What can hang from each mark:
Q467: Q545
Q773: Q545
Q691: Q545
Q127: Q93
Q655: Q93 Q435
Q950: Q545
Q435: Q545 Q655
Q545: Q93 Q467 Q691 Q773 Q950
Q903: Q93
Q806: Q93
Q93: Q17 Q127 Q545 Q655 Q806

Known rows, with every way that one mark hangs from another:
Q691{Q545{Q93{Q17 Q127} Q467 Q950}}: [-16  25 -17  -1 -14  32  19  19  10 -12  20 -13 -12   2   3  -7 -11  10
  -1   5 -12  12  -5  24   9   9 -25 -19]
Q950{Q545{Q93{Q127} Q773}}: [ -3  17 -11  -7 -12  22  -1  12  -5   1 -16 -18 -13   2  12   3  -8   8
 -19   4   3  -8 -11   5   3  -2  -4 -15]
Q435{Q545{Q467 Q691 Q773 Q950} Q655{Q93}}: [-11  16  -4 -15  27  26  13   6  10 -31  -3  -6 -15   1  13 -30 -15  -3
 -28   3  -8   1  -7  13  17  21 -33 -23]
Q545{Q691 Q950}: [-21  21   9   2   7  23   8   6   9 -21  14  -9 -12  -6  19 -10  -2  -2
  -7  -6 -10  -1 -19   9   8  17 -22 -29]
Q903{Q93{Q17 Q655}}: [-26  36 -17  -2 -17  14  -8  -7  21   3   3 -13  -7  -3  11  12 -15  -4
   3 -20   2  -7   4  -2 -11 -20  -8  17]
Q93{Q17 Q127 Q545{Q467 Q773} Q806}: [-32  33 -16  -5 -13  19  15   3  26  13  -1  -6  40   4   8  18  -4  32
   5 -28   0   6  -8  31 -20 -16 -42   2]
Q467{Q545{Q93 Q773}}: [ -3  14  -3  -9   2  21 -15   8   7 -16 -21 -16 -19   7  17  -6  -9  -9
 -22 -18 -20 -18 -14   6   6  -3 -14 -15]
Q127{Q93{Q545 Q655{Q435} Q806}}: [-43  22 -18   0 -22   2  -4  -4  14   0 -24  -4  -1  -5   8   8  -6  -1
 -18 -32  -8 -19  12   0 -10  -7 -37  38]
Q435{Q545{Q93{Q655} Q773}}: [-10  20 -16  -8   3  18   5  10   0  -8 -13 -10 -19   5  15  -7 -16 -11
 -12  -1  -6 -10  -4  13   9  -2 -15  -7]
Q950{Q545{Q93 Q691 Q773}}: [  0  13 -11 -10  -2  32  -2  10   1  -5 -12 -17 -23   0  18   0 -11  -3
 -27   0   3  -4 -23  12   6   2  -6 -10]
Q545{Q93{Q655{Q435} Q806} Q467 Q773 Q950}: [-24  29 -28 -16  12  39   0  35  16 -43  24  -5   7  -4  17 -20 -10   1
 -30  -5  17  -1 -20  19   9  37 -33  -4]
Q950{Q545{Q93{Q17 Q127 Q655} Q773}}: [ -8  18 -19  -9 -16  24  -7   9   1  -2   4 -17  -9   1  16   8 -10   2
  -4  -3   3  -8  -4   8   0 -14   0 -12]
Q545{Q93{Q655 Q806} Q467 Q691 Q773 Q950}: [-31  31 -24  -9  23  51   3  24  22 -40  33  -6   5  -3  24 -20 -16  -7
 -18 -10  11   7 -26  33  17  37 -39  -7]
Q950{Q545{Q93{Q17} Q773}}: [  0  12 -17 -13 -11  28  -3  15   1   1  -3 -19 -19  -2  16   2  -6   3
 -21   4   4  -3 -14   2  -4 -11   6 -14]
Q435{Q545{Q467 Q773 Q950}}: [-13  24  -7 -13  12  15  19  22   1 -22  -8  -7 -10   5   9 -25  -3   6
 -17   2  -3   0   6   4   9   5 -21 -20]
Q950{Q545{Q93{Q17 Q806} Q773}}: [ -3   9 -18 -10  -7  32   2  18   8   3  -3 -20 -12  -4  16   1  -5   8
 -22   5   5   3 -16  13  -8  -9   1  -6]
Q655{Q435}: [ -1  17   3  -9 -13   2   9  13  -3 -12 -27  -6 -13  -2   4   9   5   6
 -25 -11   7 -20 -16  -2  -9  11 -27  -3]
Q467{Q545}: [ -2  11   8  -2  -6   3 -12   4   6 -13 -24 -16 -18   7  10  -3   1  -4
 -12 -20 -25 -15  -2   3   2 -16 -15  -9]
Q806{Q93{Q127 Q545 Q655}}: [-34  18  -1  -1 -19  -1 -17  -5   6  18  10  -8  16   5   6  11 -10   3
   9  -4 -24 -21  13  19  -2 -17 -34   9]
Q950{Q545{Q93{Q17 Q655 Q806} Q691 Q773}}: [ -8  12 -20 -10  -2  38  -2  10  12  -5   8 -16 -12  -3  23   5 -12  -4
 -13  -6   3   2 -19  24  -1  -9  -6   0]
Q93{Q17 Q127 Q806}: [-28  22  -2  12 -15  17  29   0  20  19   3 -14  24  -2   8  19   3  27
  25 -12  -9   5  -1  29 -22 -13 -29 -11]
Q773{Q545{Q691}}: [  5  20  15   2 -32  13  -3  -6   6 -10   8  -8 -12  -1   2  -4  -3  -9
 -24 -16  -7  -3   4  11  -3 -10 -26   5]
Q655{Q93}: [ -5  22  -5   7  -1  11 -21  -3   6  11 -26 -11 -12   1   0   1   0  10
 -25   0 -14  -5  -3 -19  -2  -5 -17  -2]
Q545{Q93{Q127} Q691 Q773}: [-20  30  -6   0   4  38  10  -3   5  -2 -10 -10  -3   3  22   8 -19  -1
  -7 -13   2 -14 -30  22   9  25 -33 -23]
Q806{Q93{Q17 Q545}}: [-25   8  -2  -9 -14   9  -7   0  13  25  18 -12   4  -1  10   7  -4   5
  -3   3 -25 -10  -2  12 -15 -22 -20  -1]
Q467{Q545{Q93{Q17 Q655{Q435}} Q691 Q950}}: [-20  14   0 -10   4  30 -13   4  20 -36  23 -13 -24   2  29  -6  -8 -24
  -9 -28 -41 -11 -17  20  11  -1 -24 -30]

Rows:
[-34  36  -9 -14 -15   2 -18   3   8 -24   3   5  24   3  14  14 -10   7
  -3 -34  -2 -29  -3   8   4   2 -39  -8]	Q93{Q127 Q545{Q773 Q950} Q655{Q435}}
[-24  10  -6  -4 -13   9  -7   3  10  15  32 -13   3  -2  11   6  -4  -3
  15   5 -15 -13  13  12 -12 -23 -14   5]	Q806{Q93{Q17 Q655}}
[-32  16  -1  -4 -18   6   3   0   7  12  24  -8  12   1  10  15  -2   6
  20  -4 -20 -21  16  18 -13 -14 -31  -1]	Q806{Q93{Q17 Q127 Q655{Q435}}}
[ -4  16   5 -12  -1   7  22   8  -1 -16 -31  -4 -22   1   9   3   1  -2
 -23 -12  -8 -14 -12  12  -1   9 -35  -8]	Q655{Q435{Q545{Q691}}}
[ -8   7   2 -15   9  11  22  13   1 -26  -2 -11 -14  -3  15 -24 -12  -1
 -15   9   1  -9  -7  13   8  13 -13 -28]	Q435{Q545{Q773 Q950} Q655}
[-45  25 -20  -5 -11  11  -2  -7  17  -3 -23   0   2  -4  14   8 -10  -1
 -20 -39  -2 -21   6   4  -7  -1 -40  37]	Q127{Q93{Q545{Q691 Q773} Q655{Q435} Q806}}
[-15  13  -3 -12   5  30 -11  12  17 -25  11 -16 -16   2  26 -14  -6  -8
 -16 -17 -28 -12 -14   5   5  -2  -9 -35]	Q467{Q545{Q93{Q17} Q773 Q950}}
[ -5  20  18   0 -26  19  -3  -1  10 -24  29  -7 -10  -4   7 -15  -1  -9
 -25 -12 -13   0   4  10   2  -1 -25 -10]	Q773{Q545{Q691 Q950}}
[-17  30 -19 -13  10  37   2  28   5 -32  17 -11  -5  -1  15 -25  -9   2
 -31   5  13   0 -20   1  13  34 -20 -27]	Q545{Q93 Q467 Q773 Q950}
[-35  21 -26 -13  -5  22 -16  11  34  -7  38  -4  29  -6  23   7  -8   8
   3 -26  -1   2 -11  22 -15 -23 -18   9]	Q93{Q17 Q545{Q773 Q950} Q655 Q806}
[-42  44 -12  -3  -5  20   6   2  28   2 -19  -9  20  -1   6   1 -16  23
 -20 -20   0   0  -6  14  -5   7 -37  16]	Q903{Q93{Q127 Q545{Q467 Q773 Q950} Q806}}
[-17  29  -4   7 -10   6 -27 -13  11  18 -29  -7   4   6  -1  12  -5  16
 -19 -13 -26  -8  -2 -11   0 -10 -31  -6]	Q655{Q93{Q127 Q545}}
[  1  28  -1  -2 -32  23 -12  -1   8 -24  25  -7 -15   3   3  -8 -11 -23
 -27 -16  -4   2   3  21   9  -1 -36  12]	Q773{Q545{Q93{Q655} Q467 Q691}}
[-28  35  -4  -5 -22   0 -15 -12   7 -12 -10   3  13   7  11  29 -12  -4
   3 -43 -11 -24  -8  23   5  -5 -51   6]	Q93{Q127 Q545{Q691} Q655{Q435}}
[-33  41  -2  -7  -3  17   1   0  10 -14  -2  -1  21   7  12   2 -10  14
  -9 -27  -5  -8 -13  16  10  11 -46 -21]	Q93{Q127 Q545{Q467 Q691 Q773 Q950}}
[  0  14 -19 -11 -10  22 -15  16  -2  -8  -6 -17 -18   0  14   0 -11  -4
 -21   2   9  -9  -9   3   5  -8   3  -1]	Q950{Q545{Q93{Q655} Q773}}
[-18  12  -7 -13  10  27 -14  19  19 -36   3 -12  -9   1  24 -13  -8  -9
 -23 -20 -22 -15 -15  16   8   8 -22 -14]	Q467{Q545{Q93{Q655{Q435} Q806} Q773 Q950}}
[-12  10  -8  -2  -6  21 -15   5  20 -13   2 -19 -15   4  19   1  -7 -14
  -5 -21 -31  -6  -9  22   0 -17 -17  -5]	Q467{Q545{Q93{Q17 Q655 Q806}}}
[-30  14   6   2 -15  11  12  -2   7  26  17 -14   9   1   7  10  -1  15
  19   6 -24 -12  11  16 -15 -14 -24 -13]	Q806{Q93{Q17 Q127}}
[-32   9   0 -10 -10  13  -7   4  16  17  32 -12   5  -4  13  -1  -3   5
  -5   6 -29  -7  -1  11 -12 -17 -18 -11]	Q806{Q93{Q17 Q545{Q950}}}
[-22  19   5  -6  11  33  -5   3  15 -29   0 -13 -13   5  27 -11 -12  -8
 -11 -23 -33 -16 -18  18  16  13 -28 -39]	Q467{Q545{Q93{Q127} Q691 Q773 Q950}}
[-27  23 -17   9 -17  27   5   1  17   5  20 -15   6  -1  16  16 -11   0
  16  -9 -10   0 -11  32  -6  -3 -25  -6]	Q545{Q93{Q17 Q127 Q655 Q806}}
[-25  32  -3   1   5  19 -23 -11  16   6 -17  -3   8   4   9   4  -8  16
 -21 -16 -24  -8  -9  -8   5   3 -35 -16]	Q655{Q93{Q127 Q545{Q691 Q773 Q950}}}
